Each row comes from the steps of one walk. Every step used is in the known rows, and no mark comes twice. Write the walk behind each row, first mark first.
(in the rows, 128 means zero)
Known rows
namu, zova, natut: [143 156 138 142 124 124  93 125 128  79 162  72 107 166 186 191 108 144
 146]
fitik, vefe, namu, keto, depi, natut, zova: [101 161 125  91 112  95 118 105 141 122 142 148 129 141 157 218 126  72
  96]
zova, natut, depi, namu, keto: [145 154 102  89 108 125  95 162  95  93 134  81 121 100 113 153  61  54
 108]
natut, zova, namu, keto: [137 170 106 147 126  89 103 152 127 111 144 127 113 104 142 123  98 100
  94]
vefe, fitik: [ 99 154 111 169 106  99 131 131 161 162 173  96  98 135 136 158 170 111
 109]
zova, natut, keto: [144 164  85 149  89 102 111  89 117 123 140  56 121 165  83 209  88 139
 132]
keto, natut, depi, namu: [129 130 143  77  96 150 160 125 109  92  99 124 163 102 134 199  96  27
 112]
zova, namu, keto, depi: [117 148 130  85 132 112  99 155 135  94 176 142 148 133 147 110 127  85
  93]
zova, natut: [132 147 114 115  98 121 104 118 105  87 134  78 106 175 145 182 101 157
 143]
keto, natut, namu: [139 148 148 124 120 121 129  93 179 113 104 130 146 149 146 205 125 103
  79]
namu, keto: [142 147 112 120 137 109  86 170 122 131 153  97 108 110 118 103  98 115
 113]
natut, namu: [146 143 121 141 128 126 116  86 167 118 102 139 138 134 112 169 114 100
  81]
keto, natut, depi: [115 138 143 129  90 140 156 113 124 126 127 114 185 118 142 175 118  74
 128]
keto, natut, zova: [ 97 153 172 154 126  88 175 104 139 135 127 142 134 140 156 210 135 106
 131]
keto, natut: [120 132 167 105 115 123 145 137 147 121 130 117 139 147 178 181 145 132
 124]
natut, keto, depi, namu, zova: [139 143 165 124 160 133 122 131 156  94 168 122 144 113 166 181 122  46
 114]
fitik, vefe: [101 115 116 113 172 115  98 116 144 130 136 132 105 125 169 145 149 171
  99]
keto, depi, natut, zova: [105 151 149 107 114 106 141 100 127 115 132 161 157 151 141 213 119  63
 126]
namu, zova, natut, depi: [132 156 122 156  97 139 119 105 111  97 149  83 160 131 148 182  92  82
 144]
namu, keto, depi, natut: [137 140 125  35 102 141  80 152 126  94 148 127 167 153 151 173 107  66
 109]

Write each row's walk
[112 140 138  82 141 114  99 158 134 113 184 129 143 136 128 112 124  87
 107] | namu, keto, depi
[137 154 149 103 124 129 100 128 123  56 162  83 115 163 185 209 101 101
 134] | keto, depi, namu, zova, natut
[125 140 127  59 109 127 133 115 112  79 132 114 142 140 105 206  97  47
 107] | zova, natut, keto, depi, namu
[133 144 158  74 119 117 122 170 135 105 133  99 125 125 168 181 111  92
 106] | depi, namu, keto, natut
[142 142 173 134 145 146 136 136 148  91 148 117 153  97 189 188 116  38
 122] | keto, natut, depi, namu, zova
[ 96 166 149 135 125  73 143 116 152 141 140 125 101 126 169 210 138 113
  99] | fitik, vefe, namu, keto, natut, zova
[123 149 107 136  77 138 127 101  95 102 128  88 159 138 119 177  86  92
 141] | zova, natut, depi
[135 136 178 113 166 140 122 141 155  85 166 135 139 112 185 166 130  50
 117] | keto, depi, namu, zova
[157 152 159 134 153 138  91 109 187  94 154 135 160 137 189 197 126  62
  95] | keto, depi, natut, namu, zova
[124 149 135 126  94 129 136 135 123 127 138  99 173 109 136 163 101  68
 121] | namu, keto, natut, depi
[151 154 177 167 161 126 112 113 197 106 150 122 142 130 201 192 136  93
 100] | keto, natut, namu, zova
[140 144 117  37  96 140  80 148 130  81 145 136 170 152 165 174 109  64
  98] | zova, namu, keto, depi, natut
[108 155 135 101 134 100 111 145 136  98 176 150 147 133 146 127 125  77
  94] | natut, zova, namu, keto, depi
[104 162 165 150 130  79 152 126 138 136 139 127 123 131 151 198 118 101
 124] | namu, keto, natut, zova
[122 161 121 119  99 112 140 102 135  83 121 177 158 140 177 187 128  79
  98] | keto, depi, natut, zova, namu
[132 129 123  89 101 153 151 120 101  97  99 129 157  91 110 172  88  25
 114] | natut, depi, namu
[109 165 131  94  97  99 127 110 136 120 139 147 136 142 143 213 120  57
 106] | vefe, namu, keto, depi, natut, zova
[119 147 136  88 142 112  94 136 151 107 170 134 149 138 120 132 117  74
  85] | natut, namu, keto, depi
[113 150 120 112  91 126 126 124 138 131 139  97 151 106 156 177 121  81
  98] | fitik, vefe, namu, keto, natut, depi
[154 169 104 152 106 107 108  96 127 107 149  53 121 152 108 228  87 109
 130] | depi, namu, zova, natut, keto
[121 160 119 163 114 100 152 103 134  98 115 170 136 124 164 158 130 107
 104] | natut, zova, namu
[148 145 115  85 133 120  94 175 110 106 134 103 106  94 116 128  81  73
 102] | depi, namu, keto
[145 141 160 142 147 148 128 132 142  94 147 121 149  91 173 171 111  37
 122] | natut, depi, namu, zova
[156 152 159 178 165 129 104 108 188 111 150 129 134 120 175 167 129  90
 100] | natut, namu, zova
[148 158 111 130 106 120  99  79 150  89 107 104 123 167 124 207  95 122
  92] | zova, natut, namu
